What can hang from each mark:
fevi: seso
podut: bitik fafa seso
keme: bevik
nuvu: buvugef podut
seso: buvugef keme
buvugef: bitik seso
bitik: podut
fafa: podut

Every row comes from one small tree of marks. The marks that hang from a mark follow it in brackets, in alphabetical order. Every link used is in the known rows. Which tree was each row made from?
Known rows:
podut{fafa seso{buvugef keme}}: |  24 | -15 |  10 |  27 |   1 |  -7 |  28 |  -3 |  -2 |   3 |  16 | -15 |  -3 |  19 |  -3 | -12 | -18 |   0 |   8 |   9 |  -2 |   9 |   5 | -34 |
bitik{podut{seso{buvugef keme}}}: |  15 | -10 |   8 |  30 |  -2 |  12 |  33 |  -2 |  -1 |  23 |  16 | -17 |   3 |  23 |  -1 | -12 | -15 |   5 |   9 |  18 |  -4 |  11 |  13 | -27 |
fevi{seso{buvugef}}: |  16 |   5 |  20 |  14 |   8 |   9 |  34 | -19 |  -8 |   4 |  13 |   4 |  -5 |  33 |  -3 |   7 | -16 |  -2 |   2 |  -7 |  25 |  23 |  -6 | -16 |
seso{keme}: |  29 |  -5 |  13 |   0 |   5 |   9 |  39 |   1 | -19 |   4 |   5 |  -1 |  -9 |  39 |   5 | -14 |   1 | -16 |  10 |  16 |   9 |  19 |   6 | -33 |
bitik{podut{fafa seso}}: |  11 | -20 |  20 |  15 | -10 |  -5 |  32 | -14 |  -5 | -11 |   5 | -18 |  -2 |  31 | -24 |   1 |  -8 |  12 | -14 |  -5 |  -6 |  -4 |  22 | -40 |
seso{buvugef{bitik{podut}} keme{bevik}}: |  21 |   6 |  10 |  17 |  17 |  17 |  29 |   5 | -19 |  21 |   5 | -22 |   0 |  32 |  -6 |   0 |  -3 |   2 |  26 |  26 |  25 |  27 |  14 | -15 |
fafa{podut{seso}}: |  11 |  -8 |  16 |   9 | -10 |  16 |  24 | -11 | -13 |  -5 |   7 |  -5 | -14 |  44 |  -4 |  -3 | -12 |  10 |  -6 | -18 |  12 |  -2 |  24 | -32 |
seso{buvugef{bitik} keme{bevik}}: |  30 |   5 |  12 |   9 |  24 |  13 |  23 |   6 | -26 |  10 |   8 | -13 |  -7 |  31 |   3 |  -4 |  -5 |  -3 |  28 |  20 |  35 |  28 |   8 | -15 |
seso{buvugef}: |  26 |  -3 |  24 |   3 |  12 |  16 |  34 |  -8 | -10 |   7 |  18 |  -3 | -12 |  30 |   5 |  -3 | -13 |  -2 |  10 |   3 |  14 |  21 |  -6 | -12 |
bitik{podut{fafa seso{buvugef keme}}}: |  17 | -14 |   9 |  35 |  -6 |  -2 |  34 |  -5 |   5 |  14 |  12 | -24 |   5 |  19 | -11 |  -9 | -17 |   4 |   5 |  15 | -10 |   9 |  13 | -36 |
podut{bitik fafa seso{buvugef keme}}: |  34 | -23 |  19 |  33 |   4 |  -7 |  16 |  -3 |  -1 |  -1 |  15 | -23 | -12 |  25 |  -3 |  -2 | -11 |  -6 |  12 |   6 |   5 |  14 |  15 | -44 |
nuvu{buvugef{seso} podut}: |  34 |   7 |  50 | -12 |  -5 | -17 |  39 |   4 | -10 | -13 |  11 |   0 |  -7 |  24 |  -2 |   8 |   4 | -11 | -11 | -11 | -11 |  -2 |  16 | -32 |
fafa{podut{bitik seso}}: |  19 | -17 |  24 |  14 |  -8 |  16 |  13 | -10 | -12 |  -9 |   6 | -13 | -24 |  51 |  -7 |   6 |  -4 |   3 |  -2 | -21 |  21 |   3 |  34 | -40 |
podut{bitik seso{keme}}: |  32 | -23 |  19 |  16 |   2 |   3 |  17 |   0 | -17 |  -6 |   8 | -13 | -16 |  37 |  -1 |  -7 |   3 |  -8 |   6 |   6 |  12 |   9 |  26 | -48 |
buvugef{seso}: |  22 | -11 |  34 |  -8 |  -3 |   9 |  40 |   2 | -29 | -10 |  11 |   8 | -11 |  31 |   7 |   9 |  -3 |  -2 |  -6 |  -1 |   6 |   8 |  11 | -29 |
podut{seso}: |  19 | -17 |  22 |   1 |   1 |   4 |  25 | -10 | -18 | -13 |  13 |  -1 | -10 |  32 |  -5 |  -5 |  -7 |   9 |  -8 |  -7 |   8 |  -1 |  13 | -31 |
buvugef{bitik seso}: |  29 |  -8 |  31 |   0 |   4 |   5 |  25 |   1 | -34 | -24 |   8 |   4 | -13 |  31 |  12 |  13 |   5 |  -2 |  -3 |   5 |  16 |  10 |  14 | -32 |
podut{bitik seso}: |  29 | -25 |  30 |   7 |   2 |   5 |  14 | -10 | -17 | -15 |  12 | -11 | -20 |  39 |  -7 |   4 |   1 |   3 |  -5 | -11 |  16 |   4 |  24 | -41 |
fafa{podut{bitik}}: |  27 |  -8 |  27 |   3 |  -3 |  23 |  24 |  -7 | -13 |  -4 |   1 | -10 | -29 |  58 |  -1 |   8 |   1 | -11 |   8 | -15 |  24 |  18 |  24 | -34 |
fevi{seso}: |  15 |   1 |  19 |   2 |   5 |   4 |  35 | -18 | -18 |  -9 |   2 |   7 |  -7 |  45 | -10 |   6 |  -3 |  -5 |  -9 |  -9 |  25 |  14 |   6 | -29 |
fevi{seso{buvugef keme}}: |  21 |   6 |   7 |  23 |   9 |   8 |  38 |  -9 |  -7 |  15 |   9 |   2 |  -1 |  32 |   4 |  -4 | -13 | -14 |  12 |  10 |  22 |  27 |  -4 | -25 |
nuvu{podut{bitik fafa}}: |  44 | -12 |  40 |   1 |   1 | -21 |  33 |  -5 |   1 | -24 |   7 | -19 | -10 |  47 | -17 |  10 |   9 | -18 |   2 |  -8 |   6 |  10 |  15 | -42 |
buvugef{seso{keme}}: |  26 | -10 |  24 |   1 |  -3 |   9 |  41 |  12 | -29 |   1 |   7 |   6 |  -7 |  31 |  13 |  -1 |   0 | -12 |   3 |  14 |   2 |  13 |  12 | -37 |
fevi{seso{buvugef{bitik}}}: |  23 |   9 |  15 |  22 |  16 |   4 |  21 | -20 | -12 | -10 |  10 |   0 |  -6 |  33 |   2 |  10 |  -8 |  -2 |   7 |  -1 |  35 |  25 |  -3 | -18 |

Write each row's tree:
|  24 | -15 |   6 |  32 |  -3 | -12 |  23 |  -5 | -10 | -16 |  -1 | -24 |   2 |  29 | -13 |  -5 |   3 |   1 |  -1 |  18 |   0 |   4 |  27 | -51 | => buvugef{bitik{podut{fafa seso{keme}}}}
|  21 | -12 |  24 |  27 |  -3 |  22 |  12 | -11 |  -1 |   5 |  16 | -16 | -23 |  41 |   1 |   7 | -17 |   8 |   9 | -19 |  20 |   9 |  22 | -27 | => fafa{podut{bitik seso{buvugef}}}
|  32 | -26 |  20 |  21 |  -2 | -10 |  18 |  -3 | -10 | -16 |   4 | -20 | -16 |  36 | -11 |  -3 |   1 | -10 |   2 |   3 |   5 |   7 |  28 | -56 | => podut{bitik fafa seso{keme}}
|  28 | -20 |  29 |  19 |   8 |  10 |  12 | -12 |  -6 |  -2 |  23 | -13 | -18 |  28 |   0 |   4 | -12 |   7 |   7 |  -8 |  17 |  11 |  12 | -27 | => podut{bitik seso{buvugef}}
|  37 |   7 |  40 |  -8 |   1 | -31 |  37 |  -8 |   4 | -20 |   6 | -14 |  -8 |  31 | -19 |  -2 |   5 | -16 |  -6 | -11 | -12 |   2 |  10 | -36 | => nuvu{buvugef podut{fafa}}
|  16 |  -3 |  21 |   6 |   3 |  13 |  33 |  15 | -39 |   5 |  -4 | -12 |   1 |  32 |  -5 |  12 |   7 |   0 |   7 |  21 |  19 |  14 |  33 | -32 | => buvugef{bitik{podut} seso{keme{bevik}}}
|  31 |  -1 |   8 |  33 |   6 |  -1 |  32 |  -3 |  -1 |   3 |   5 | -25 |   1 |  27 |  -1 |  -4 |  -3 | -11 |  20 |  27 |   6 |  26 |   6 | -31 | => seso{buvugef{bitik{podut{fafa}}} keme}
|  10 |  10 |  11 |  12 |  15 |  13 |  36 |  -3 | -21 |  23 |   5 |  -3 |   1 |  35 | -12 |   3 | -15 |  -2 |  13 |   5 |  36 |  27 |   5 | -16 | => fevi{seso{buvugef keme{bevik}}}
|  32 | -17 |  18 |  28 |   7 |   8 |  16 |  -1 |  -6 |   9 |  19 | -16 | -14 |  26 |   6 |  -6 | -10 |  -4 |  16 |   9 |  13 |  16 |  15 | -35 | => podut{bitik seso{buvugef keme}}
|  21 |  -7 |  30 |   8 |  -3 |  10 |  32 |   0 | -27 | -14 |   4 |  -4 |  -3 |  31 |   3 |  16 |   6 |   1 |  -4 |  10 |   8 |   8 |  21 | -32 | => buvugef{bitik{podut} seso}
|  21 |   1 |  16 |   0 |  18 |  18 |  37 |   6 | -22 |  27 |  11 |  -8 |  -6 |  31 |  -3 |  -7 | -13 |  -2 |  22 |  14 |  24 |  25 |   5 | -12 | => seso{buvugef keme{bevik}}
|  13 | -16 |  20 |  26 |  -5 |  -1 |  31 | -14 |   5 |   2 |  16 | -21 |   1 |  22 | -18 |   2 | -20 |  16 |  -4 |  -1 |  -6 |   3 |  11 | -27 | => bitik{podut{fafa seso{buvugef}}}
|  15 | -14 |   8 |  19 |  -6 |   7 |  34 |  -2 | -10 |   8 |   6 | -13 |   2 |  31 |  -9 | -13 |  -3 |   2 |  -2 |  14 |  -4 |   3 |  24 | -41 | => bitik{podut{seso{keme}}}
|  23 | -15 |  13 |  25 |  -9 |  15 |  16 |  -1 | -11 |   2 |   3 | -16 | -20 |  51 |   1 |  -4 |  -2 |  -8 |   8 |  -7 |  16 |   9 |  36 | -49 | => fafa{podut{bitik seso{keme}}}
|  38 |   1 |  34 |  11 |   1 | -41 |  13 | -12 |   1 | -40 |   8 | -20 |  -5 |  22 | -18 |  -1 |   8 |  -3 | -11 | -12 |  -5 | -10 |  22 | -45 | => nuvu{buvugef{bitik} podut{fafa seso}}
|  37 |   2 |   9 |  20 |  19 |   9 |  25 |   1 | -13 |   3 |  12 |  -9 |  -8 |  28 |  18 | -10 |  -3 | -13 |  26 |  24 |  19 |  28 |  -2 | -23 | => seso{buvugef{bitik} keme}
|  20 | -15 |  21 |  19 |   1 |  -5 |  25 | -14 |  -2 |  -7 |  20 | -13 |  -6 |  19 |  -8 |  -2 | -21 |  12 |  -3 |  -7 |   1 |   3 |   3 | -28 | => podut{fafa seso{buvugef}}
|  14 |  -7 |   8 |  15 |   7 |   7 |  20 |   4 | -28 |   1 |  -1 | -21 |   1 |  34 | -17 |  -2 |   3 |  12 |   5 |  16 |  21 |   4 |  35 | -35 | => buvugef{bitik{podut{seso{keme{bevik}}}}}
|  27 |  10 |   4 |  31 |  16 |   2 |  24 | -10 | -12 |   1 |   6 |  -3 |  -2 |  31 |  10 |  -1 |  -4 | -14 |  16 |  16 |  31 |  30 |  -1 | -27 | => fevi{seso{buvugef{bitik} keme}}
|  23 |   0 |   1 |  38 |   1 |  16 |  12 |  -4 |  -7 |   5 |  10 | -14 |  -9 |  32 |  15 | -11 | -13 |   4 |  20 |   7 |  20 |  13 |  17 | -29 | => fafa{podut{seso{buvugef{bitik} keme}}}
|  15 |  10 |  14 |  30 |   9 |   9 |  27 | -20 |  -5 |   1 |   6 |  -9 |   1 |  34 |  -5 |  13 |  -7 |   2 |   5 |   5 |  27 |  24 |   4 | -18 | => fevi{seso{buvugef{bitik{podut}}}}
|  16 | -18 |   9 |  24 | -11 |  -7 |  35 |  -4 |  -6 |  -2 |   1 | -20 |   3 |  31 | -18 |  -9 |  -5 |   0 |  -4 |  12 | -10 |   1 |  24 | -48 | => bitik{podut{fafa seso{keme}}}
|  31 |  -8 |   7 |  30 |  12 |   2 |  14 |  -2 | -12 |  -2 |  17 | -12 |  -5 |  19 |  14 | -13 |  -8 |   2 |  17 |  18 |  15 |  15 |   8 | -30 | => podut{seso{buvugef{bitik} keme}}
|  32 | -10 |   7 |  35 |   8 | -11 |  15 |  -5 |  -6 | -12 |  14 | -19 |  -3 |  18 |   4 |  -9 | -11 |  -1 |  12 |  16 |   9 |  12 |   7 | -37 | => podut{fafa seso{buvugef{bitik} keme}}
|  30 |  -1 |  37 |   3 |  -6 | -35 |  26 | -11 |   6 | -26 |  11 | -17 |  -5 |  23 | -23 |  -3 |  -2 |  -2 | -16 | -19 | -15 | -12 |  19 | -43 | => nuvu{buvugef podut{fafa seso}}
|  23 | -20 |  21 |   5 |   9 |   9 |  16 |   5 | -28 |   2 |   3 | -16 | -15 |  40 | -16 |   0 |   2 |   2 |   7 |   1 |  27 |   8 |  36 | -40 | => podut{bitik seso{keme{bevik}}}
|  25 |  -3 |  22 |  -1 |  10 |   9 |  28 |  16 | -46 |  -5 |   1 |  -2 |  -6 |  32 |   5 |   9 |   5 |  -2 |   9 |  17 |  27 |  14 |  24 | -32 | => buvugef{bitik seso{keme{bevik}}}
|  35 | -17 |  36 |   7 |   0 | -12 |  22 |  -5 |  -3 | -21 |  15 | -14 |  -8 |  42 | -10 |   5 |   4 |  -1 |  -4 | -12 |   9 |  -1 |  24 | -41 | => nuvu{podut{bitik seso}}
|  25 |   1 |  38 |  11 |  -6 | -13 |  26 |  -5 | -16 | -23 |  -2 | -15 | -11 |  19 | -12 |  19 |   8 |  -6 | -12 |   0 |  -9 |   2 |  27 | -42 | => nuvu{buvugef{bitik{podut{fafa}} seso}}
|  24 | -11 |  12 |  36 |  -3 |  21 |  15 |  -2 |   0 |  15 |  12 | -18 | -18 |  39 |   8 |  -4 | -14 |  -2 |  19 |  -2 |  17 |  16 |  26 | -37 | => fafa{podut{bitik seso{buvugef keme}}}
|  44 |  14 |  37 |  -5 |  11 | -22 |  23 |  -7 |  -6 | -25 |   6 | -12 | -10 |  31 |  -4 |  -2 |  15 | -16 |   3 |  -3 |   6 |   7 |  12 | -31 | => nuvu{buvugef{bitik} podut}
|  39 | -10 |  45 |  10 |  -4 | -35 |  16 | -11 |   7 | -29 |   9 | -25 | -15 |  28 | -25 |   7 |   5 |  -9 | -11 | -22 |  -8 |  -7 |  29 | -50 | => nuvu{buvugef podut{bitik fafa seso}}
|   6 |  -5 |   8 |   7 |  -5 |  20 |  26 |   4 | -25 |  13 |   0 | -11 |  -9 |  45 | -12 |  -7 | -11 |  10 |   5 |  -7 |  24 |   1 |  35 | -33 | => fafa{podut{seso{keme{bevik}}}}
|  15 |  -2 |   5 |  30 |  -5 |  19 |  25 |  -2 |  -2 |  20 |  14 | -11 |  -7 |  33 |   9 | -13 | -22 |   3 |  14 |   2 |  10 |  11 |  15 | -27 | => fafa{podut{seso{buvugef keme}}}
|  15 | -12 |  16 |  13 |  -1 |  20 |  16 |   5 | -24 |  10 |  -1 | -19 | -19 |  52 | -13 |   2 |  -4 |   4 |   9 | -11 |  31 |   7 |  45 | -40 | => fafa{podut{bitik seso{keme{bevik}}}}
|  27 |  11 |  41 | -13 |   1 | -13 |  41 |  18 | -23 |   7 |   5 |  -7 |  -1 |  25 | -11 |   4 |   5 | -12 |   1 |   0 |  -1 |   2 |  27 | -31 | => nuvu{buvugef{seso{keme{bevik}}} podut}
|  33 |  -6 |  20 |   9 |   4 |   4 |  29 |  10 | -34 | -13 |   4 |   2 |  -7 |  29 |  18 |   2 |   8 | -13 |   7 |  21 |  12 |  15 |  15 | -39 | => buvugef{bitik seso{keme}}
|  37 |   5 |  39 |   4 | -10 | -32 |  43 |  11 |  -6 | -11 |   5 |  -9 |  -1 |  21 |  -6 |   1 |   4 | -24 |  -4 |   3 | -23 |   1 |  18 | -48 | => nuvu{buvugef{seso{keme}} podut{fafa}}
